Each row comes from the steps of one walk. Every step used is in the known rows, and no mark comes twice. Write the walk behind each row, first mark first.
Known rows
bopap -> tavu -> kebub -> bazunu: [ -2.7  12.5  31.0  13.8   5.2  17.0  -6.4  10.3   0.7   6.0   8.1  -9.2
 -12.0  30.6  15.2  11.8 -12.1  -8.4  -2.0  -4.9 -18.9 -14.9  -6.7  17.4
   9.7 -32.3   0.7  -1.8  14.6   3.2  -2.9   7.0  -9.3  33.6]
bopap -> bazunu: [-17.2 -10.6  24.9  -1.0  -1.5  16.5 -20.4 -12.0  -5.7  -1.0  -8.4  -5.1
 -16.6  -0.5  -8.2   6.1  -7.4 -34.7   9.6 -17.0 -31.6  -7.8  -2.9  24.8
   6.8 -29.7  10.2 -23.1  10.4  -8.0 -18.1 -17.7 -12.2   3.9]
kida -> nudola -> kebub -> tavu -> bopap -> bazunu: [ -4.8 -16.4 -14.9 -30.8  18.6   3.9 -46.0  -3.1 -15.3  -5.6 -15.1 -10.1
  -7.8   6.3  25.9  37.3  -6.0  -8.2   1.0  -3.0  -5.9 -24.2  -0.8  17.7
  24.4  -7.0   0.0  -2.0   6.3   8.0 -44.3  34.9  -2.1  11.6]
tavu -> bopap -> bazunu -> kebub -> dulal -> kida: [-22.5 -17.7   3.7   6.7  34.0  11.6 -19.2  -4.5 -13.5   0.2   9.1 -11.3
 -19.0   4.6   5.9 -23.3   5.7 -32.4   9.7 -33.0  -3.9 -29.7  -5.4  20.1
  -7.3 -28.9  26.5  12.1  16.8  -5.9 -39.3   1.9  24.3   1.1]
kida -> nudola -> kebub -> dulal: [ -1.2 -11.2 -15.5 -37.9   5.4  -0.4 -34.1  13.7  -3.7   8.3 -23.4  -8.1
 -20.5 -12.1  16.8  -3.8  20.9 -27.9 -21.0 -24.7 -21.4 -21.3 -15.8  12.5
  -2.5 -14.7   7.0   0.9   8.3 -11.2 -16.6 -48.1  -0.4   5.3]
bote -> kebub -> tavu: [-13.2  11.3  17.0  -6.1 -20.6   4.9  -7.5   5.5  -2.7  -4.6 -17.0   0.0
  -2.2  26.5  -2.6  -2.1  -5.9   6.3 -12.8 -17.1 -22.0  -5.5   3.5  21.3
  17.4 -16.7  10.5  19.1   9.5 -21.1   0.8  -1.3 -15.9  10.5]
dulal -> kebub -> tavu -> bopap: [-19.0  -9.9  11.1   5.0   5.6 -11.3 -13.3  -0.5 -21.6  -0.4 -16.0 -11.7
  -8.5  21.0  -0.9 -20.4  -3.1   1.8 -14.6 -24.0 -11.7  -5.7   9.4  14.4
  17.3 -34.4   8.0   8.1   6.7 -22.9 -23.2  44.2  -0.1  -0.4]
nudola -> kebub -> tavu -> bopap: [ -7.1  -8.6  -4.3  -4.9  13.7  -9.1 -34.6  -5.4 -25.0  -9.2 -25.9 -16.3
  -8.0  29.7  -1.4  -2.3  -5.3  -0.1 -17.4 -12.4   9.4 -19.9   0.9  10.5
  22.9 -21.2   9.1  11.0   8.8  -9.0 -24.8  33.5  -4.6   4.6]
bazunu -> bopap -> tavu -> kebub: [-14.5   6.6  13.5  -0.2  40.1  26.8  -1.1  -0.6  -0.4  -2.1 -14.4  -4.8
  -8.3  33.0  21.9 -26.3 -16.1 -18.7  -3.7  -9.3  -8.0  -4.8 -11.9  11.1
  21.9 -35.8  12.9  -3.8  23.5 -21.9 -28.3  34.9 -27.2  -3.1]
kida -> nudola -> kebub -> bazunu -> bopap: [-17.1  -9.3 -17.0 -32.5  33.6   5.1 -30.0  16.2  -6.8   7.6   3.6  -2.2
  -3.5 -14.3  16.1   9.8  -6.3 -27.5 -23.6 -21.5  -6.7 -16.3  -7.6  18.6
  14.4  -7.6   5.6  18.5  12.7  -0.6 -36.9   3.4   2.3 -12.6]
bazunu -> kebub: [-21.2  -3.8  15.3   6.8   1.2   8.6  -7.7   6.7   9.9   2.4  -4.5  -5.2
 -15.3  17.8   0.5 -24.9  -9.2 -27.2  -6.4 -31.0 -15.9  -1.9  -6.5  17.3
   6.6 -26.6  30.4  15.7   6.6 -20.9  -6.6  -1.1  -0.2  -6.4]
dulal -> kida -> nudola -> kebub -> tavu: [ -7.5 -21.0  -8.3 -43.0   2.3   7.7 -18.5   7.5  -1.7   9.6 -18.5  -6.1
  -4.2   0.4  25.9 -17.8   0.9   2.9  -9.4 -18.0  11.3   2.4  -0.1  18.4
  23.9 -10.5   8.5  37.2  13.6 -56.6 -14.0  -1.9  13.5  -0.6]
kida -> nudola: [-15.8 -17.2   5.6 -36.8   1.9   7.4 -11.4  -1.6   5.2   9.4 -21.1  -0.7
 -25.7  -6.9  18.7  -2.9  -8.2 -33.3  -7.1 -19.2 -31.3  -5.7  -6.8  17.0
  -0.8 -22.8  -9.2 -19.0   1.7 -27.6 -11.8  -9.8  -8.4   6.4]
bopap -> bazunu -> kebub: [-21.8  -3.7  21.4  10.9   1.5  18.5 -17.5   2.4  10.5  -1.1   8.1  -3.6
 -10.8   9.6   1.5   1.7 -10.6 -31.4  12.1 -25.7 -22.7  -5.1  -4.9  24.8
  11.0 -23.8  35.4   9.4  10.9  -1.7 -17.8  -3.5  -0.9  -3.6]
bazunu -> bopap -> tavu: [-19.6  -4.6  15.5  -2.8  36.3  29.9  -3.8 -25.8  -5.0  -3.3 -16.9   0.9
  -8.5  29.0  10.9 -36.7 -14.2 -19.9 -13.7 -21.7 -14.8  -0.1 -11.1  15.4
  17.4 -34.2  -9.7 -26.9  20.4 -42.3 -30.9  24.4 -21.8 -16.9]
dulal -> kida: [-22.3 -22.8  21.4 -10.8   4.5  10.0  -0.5  -7.8  -7.1  10.1 -14.7  -5.9
 -19.7  -2.1  -5.6 -44.0  -5.6 -28.7   0.1 -26.6  -8.2  -0.1  -0.4  20.3
   2.8 -34.2  12.8   5.9  10.5 -58.3  -4.6 -16.0   4.1  -1.9]
tavu -> bopap -> bazunu -> kebub -> nudola: [-28.5  -9.5  -1.8 -16.0  22.7   8.4 -25.2 -10.5 -10.6 -11.5  -2.4 -16.9
 -13.6   1.0  26.9  -3.2 -26.7 -36.6   0.2 -29.0 -13.3 -25.6  -1.4  28.8
   4.2 -18.4  21.4  -7.5  14.5  16.0 -34.6  43.3   9.1  14.9]
dulal -> kida -> nudola -> kebub: [ -8.8 -33.1  -3.0 -48.5   7.2   9.9 -17.8  12.1   5.9  20.0 -18.2  -5.3
 -19.0 -22.2  20.4 -18.3   0.7 -30.5   0.8 -19.1   1.3  -3.2  -9.0  12.3
  10.9 -18.6  20.7  32.3   4.9 -54.7 -18.7 -17.3   5.2  -6.4]
kebub -> tavu -> bopap: [-19.5  -6.9   5.3  -0.5  12.9  -6.1 -18.9 -19.2 -25.6 -13.6 -23.8  -8.8
 -12.2  32.4  -1.2 -11.9 -12.8  -2.2 -15.1 -18.0  -7.8 -16.5   7.1  17.2
  12.7 -25.7 -15.5 -19.7  10.3 -13.8 -20.0  40.6  -2.2  12.7]

Write each row's walk
[ -5.8   0.3   4.6  -2.8  -8.3  -0.3 -26.4   1.9 -10.6  -4.7 -21.7  -9.2
  -0.8  24.4  -1.8  -9.4   0.5   3.6 -19.3 -19.0   2.7  -2.8   0.1  16.4
  26.9 -17.1  15.2  20.2  16.1 -24.2  -5.0  -5.9  -3.6   0.4] : nudola -> kebub -> tavu
[-20.4   0.2   0.9  12.9  17.5  -2.7 -16.3  -4.6 -11.0 -12.8  -8.7  -9.4
  -8.2  43.2   8.0 -17.1 -16.2   1.9 -14.4 -24.2   1.9 -13.8   4.0  17.6
  14.6 -21.7  11.2  12.1   8.7  -6.2 -23.2  52.6   8.7   3.7] : bazunu -> kebub -> tavu -> bopap
[-16.5 -22.8  -3.6 -39.4  10.4   9.3  -7.5  -1.5  -4.9  14.7 -17.1  -1.8
 -26.2 -17.4  19.9 -35.9  12.5 -30.2 -11.1 -33.6 -21.2 -11.2  -8.2  18.3
 -13.9 -25.0 -10.2  -7.2  13.3 -48.4 -13.0 -41.9  16.2   7.2] : kebub -> dulal -> kida -> nudola
[-20.1   9.4  10.0  13.0  -4.5   6.4  -8.1   1.8   3.6  -8.4  -4.3  -4.9
  -1.6  40.5   7.3 -21.4  -9.8   5.8 -14.8 -30.0  -4.1   3.8   2.2  22.2
  17.9 -19.2  17.1  20.2  15.0 -22.2  -3.3  14.9   9.6  -0.5] : bazunu -> kebub -> tavu
[-21.5  10.9   0.3 -25.7  38.9  26.4  -1.5  -5.9  -7.0  -7.0 -19.5 -13.6
  -3.1  19.6  45.2 -38.3 -26.5 -18.1 -17.6 -18.9  -7.3  -9.3  -9.6  21.4
  17.7 -27.5   5.7 -10.6  34.0 -19.1 -22.9  44.8 -15.6   9.4] : bazunu -> bopap -> tavu -> kebub -> nudola
[-13.4  -5.5  -8.6 -34.5  54.3  32.4   2.6   3.0  -0.2  10.9 -11.5  -1.5
 -14.9   9.4  49.8 -43.5   5.0 -16.9  -7.8 -18.1  -4.6 -13.6 -16.1  12.9
   4.9 -28.2  -1.6   6.5  28.6 -43.6 -35.2   5.4   1.7   1.8] : bazunu -> bopap -> tavu -> kebub -> dulal -> kida -> nudola
[-18.4 -11.4  16.0   8.9   5.5  -1.6 -21.3  -4.4 -23.2  -4.0  -3.3 -10.7
  -3.8  12.2  -1.1   5.0  -4.0  -1.8   3.5 -18.6 -18.3  -8.5  10.1  22.6
  20.0 -31.3  12.5   0.8  11.0  -3.7 -33.5  41.5  -0.6   2.2] : dulal -> kebub -> tavu -> bopap -> bazunu
[-22.0 -10.7  11.2  11.0  24.1  10.6 -25.8  -4.1  -2.8  -6.0   1.6  -8.0
 -17.6  12.7   4.0   8.2 -14.8 -34.8  12.2 -20.0 -14.9 -22.0  -4.1  19.8
   7.6 -27.1  27.2  -2.4   4.6  12.8 -39.4  35.4  -2.1  -0.7] : tavu -> bopap -> bazunu -> kebub
[-25.4  10.1   4.0   5.6  29.0   4.8  -9.4  19.4 -14.2  -2.7   9.4  -5.2
  -6.1  10.5   0.5  -5.8 -13.5 -23.8 -12.9 -15.0  -8.7 -18.4   0.1  22.4
   9.3 -24.5  17.6  16.8  20.7  15.9 -25.4  16.2  -4.7   2.6] : tavu -> kebub -> bazunu -> bopap
[-17.5   4.3   5.8  10.2   4.6   5.1 -12.8   7.3  -0.4  -1.1  -4.3  -5.1
 -15.8  19.3   1.0 -31.5  11.4 -22.9 -16.4 -40.3 -20.4 -14.1  -9.7  19.0
  -7.0 -25.3  23.9   5.0  14.1  -7.1  -5.7 -34.8  10.0  -0.6] : bazunu -> kebub -> dulal
[ -1.5  -6.6   6.1 -33.3  21.9  26.2  -0.6   6.6   7.3  16.6 -14.0  -4.4
 -23.8   9.2  44.9 -25.5  11.1 -14.0   1.1 -13.7 -14.9 -13.0 -16.4  10.5
  -0.5 -31.5  -3.1   0.3  17.2 -40.9 -12.5 -15.9   4.1  24.8] : bopap -> tavu -> kebub -> dulal -> kida -> nudola
[-19.4  -3.2  -2.6  -0.1  28.2   4.4 -28.7  11.2 -16.3  -0.5   4.3  -7.1
  -0.1   1.3  -8.3  -6.5  -4.2 -24.0 -23.8 -25.7  -0.3 -17.1  -3.6  19.4
  16.4 -16.4  18.7  23.8  20.1   1.9 -28.9  -1.4  -0.3 -16.6] : nudola -> kebub -> bazunu -> bopap
[ -7.6  -8.3  -0.9   0.0  13.2  -0.4 -43.7  -8.4 -25.0 -12.5 -13.3 -15.1
  -3.1  19.8  -2.1  22.2  -4.8  -4.0  -0.6  -6.2   0.7 -24.2   1.0  19.4
  27.8 -16.8  14.0   3.3  14.3   9.1 -36.6  30.4  -4.8   7.1] : nudola -> kebub -> tavu -> bopap -> bazunu
[-21.1 -23.4 -15.9 -39.9  41.4  11.7 -20.4  16.3  -6.6  15.1   7.4  -1.2
  -3.7 -24.4  20.8 -14.9  -7.1 -26.1 -13.5 -25.4   9.8 -12.9  -4.9  20.3
  14.9  -9.2  11.4  40.3  16.7 -33.1 -39.0   1.8  17.6 -17.5] : dulal -> kida -> nudola -> kebub -> bazunu -> bopap
[-27.4   8.3   7.2  -3.7  16.7   9.3  -8.9  14.2  -7.6  -0.3   9.1   5.2
  -1.4   1.3  -8.1   0.1 -11.7 -21.4 -19.4 -25.2 -23.9 -17.9   1.0  24.7
   9.0 -16.3  14.8  23.1  12.5   1.8 -23.4   3.2 -13.0  -6.5] : bote -> kebub -> bazunu -> bopap
[-18.7  -5.8  10.5   4.8  13.8   3.9 -27.4 -22.7 -24.2 -14.5 -12.0 -10.3
  -7.6  24.9  -0.8  12.2 -12.7  -6.7   0.7 -10.7 -14.9 -19.5   5.8  25.2
  16.1 -23.2  -9.7 -26.5  14.8   3.7 -33.6  35.8  -3.9  14.0] : kebub -> tavu -> bopap -> bazunu
[-26.7 -11.7  14.8 -27.0 -12.2   0.9  -6.4   6.3 -10.4   8.5 -17.8 -15.7
 -12.2 -17.6  15.5 -38.9  -9.2 -27.1 -18.1 -38.7 -25.9   3.7   2.5  25.0
   4.1 -30.5  20.9   5.2  13.9 -32.0  -1.4  -0.1   2.2   4.8] : dulal -> kebub -> nudola
[-18.6  12.8  19.2   2.0  24.9  27.8  -5.7   1.7   0.1   0.5   9.8   7.5
   2.4  23.4   6.6   1.8 -14.4  -7.9 -15.0 -18.2 -23.9 -13.5  -8.1  19.5
  16.9 -21.2  -3.1   6.7  19.8 -11.9 -26.6  18.2 -19.3  -1.7] : bote -> kebub -> bazunu -> bopap -> tavu
[-16.8   3.6   8.4  14.9   4.5  14.2 -23.0   4.1   0.7  -3.0   7.4  -4.3
 -12.3  10.0   2.9  -7.5  10.0 -28.5  -0.1 -34.6 -27.7 -16.7  -8.9  25.9
  -4.3 -22.9  28.3  -1.1  19.1  10.3 -17.1 -36.8  10.1   2.2] : bopap -> bazunu -> kebub -> dulal
[ -8.9 -28.4 -11.2 -38.4  25.7   8.0 -35.0  -2.6 -14.3   2.5 -11.0 -10.4
  -6.3  -3.6  28.8  14.3  -5.1  -6.4   7.9  -6.5   9.4 -20.4  -0.6  18.0
  24.1  -9.9   6.6  22.5  10.7 -24.6 -46.5  35.7  13.6   6.6] : dulal -> kida -> nudola -> kebub -> tavu -> bopap -> bazunu
[-18.8  -1.0  21.4   4.4 -15.2  -2.4  -5.5   6.5  -9.1   2.5 -11.4  -7.9
  -2.5  16.9  -3.0 -27.7   0.9   5.8 -14.5 -29.8 -18.2  12.9   6.6  21.7
  19.7 -32.1  13.8  16.6  12.8 -36.7  -2.0   5.8  -0.8  -4.1] : dulal -> kebub -> tavu
[-19.7 -15.7  -7.1 -28.0  15.9  12.6  -4.4  12.5  11.4  13.8  -1.6  -1.8
 -19.8  -6.1  30.2 -40.6  10.3 -26.0  -9.4 -41.1 -11.7  -8.5  -9.5  17.6
  -8.6 -19.0  16.6  23.3  11.6 -40.7 -14.5 -31.5  27.2  -0.9] : bazunu -> kebub -> dulal -> kida -> nudola
[-18.5  -3.8   2.1  14.9  27.1   5.5 -31.0  -4.2 -14.6  -9.2   4.2 -10.8
 -18.9  13.6   2.8   0.0   6.1 -32.9  -0.2 -28.9 -20.9 -35.7  -7.0  21.2
  -5.7 -25.7  21.8 -11.2  13.1  25.0 -39.8   2.3   8.1   5.9] : tavu -> bopap -> bazunu -> kebub -> dulal
[-22.7   0.0  24.7  12.4  29.6  21.3  -3.3   4.0  -4.1   9.7  15.2   0.1
   3.4  13.8   8.6 -22.3  -7.3  -9.4 -15.7 -32.0 -20.6   3.3  -4.0  19.7
  18.9 -34.5   2.2   5.2  20.1 -27.1 -28.7  24.3  -4.5 -16.3] : dulal -> kebub -> bazunu -> bopap -> tavu
[-20.4   4.4  18.2   7.1  36.7  26.2  -9.5 -16.3 -10.5  -0.2   6.5   1.8
  -1.7  25.0   8.5 -14.8 -15.4 -12.8 -19.4 -23.6 -16.0  -7.8  -7.5  22.1
  14.6 -27.1 -19.8 -22.2  23.5 -19.1 -26.5  21.3  -6.8  -4.0] : kebub -> bazunu -> bopap -> tavu
[ -6.9  -4.7  10.9  -0.4  -3.7  -2.9 -31.3  15.0 -10.3   6.8   3.9 -10.9
  -8.1  -0.1 -12.9  10.7  -0.4 -21.5 -14.4 -20.8  -8.3 -17.1  -2.9  18.6
  10.1 -19.0  16.7  18.1   9.3   3.4  -7.1 -24.3   0.3   9.0] : nudola -> kebub -> bazunu
[-12.5 -19.1  -4.2 -35.7  48.4  28.7 -16.7   2.6   2.1  15.0   7.8   0.7
   0.5  -2.9  35.1 -13.5  -8.9 -13.3 -11.1 -21.0   9.5  -7.8 -12.7  15.2
  24.6 -14.2  -3.5  26.8  20.7 -47.2 -41.5  16.5   9.0 -13.1] : dulal -> kida -> nudola -> kebub -> bazunu -> bopap -> tavu
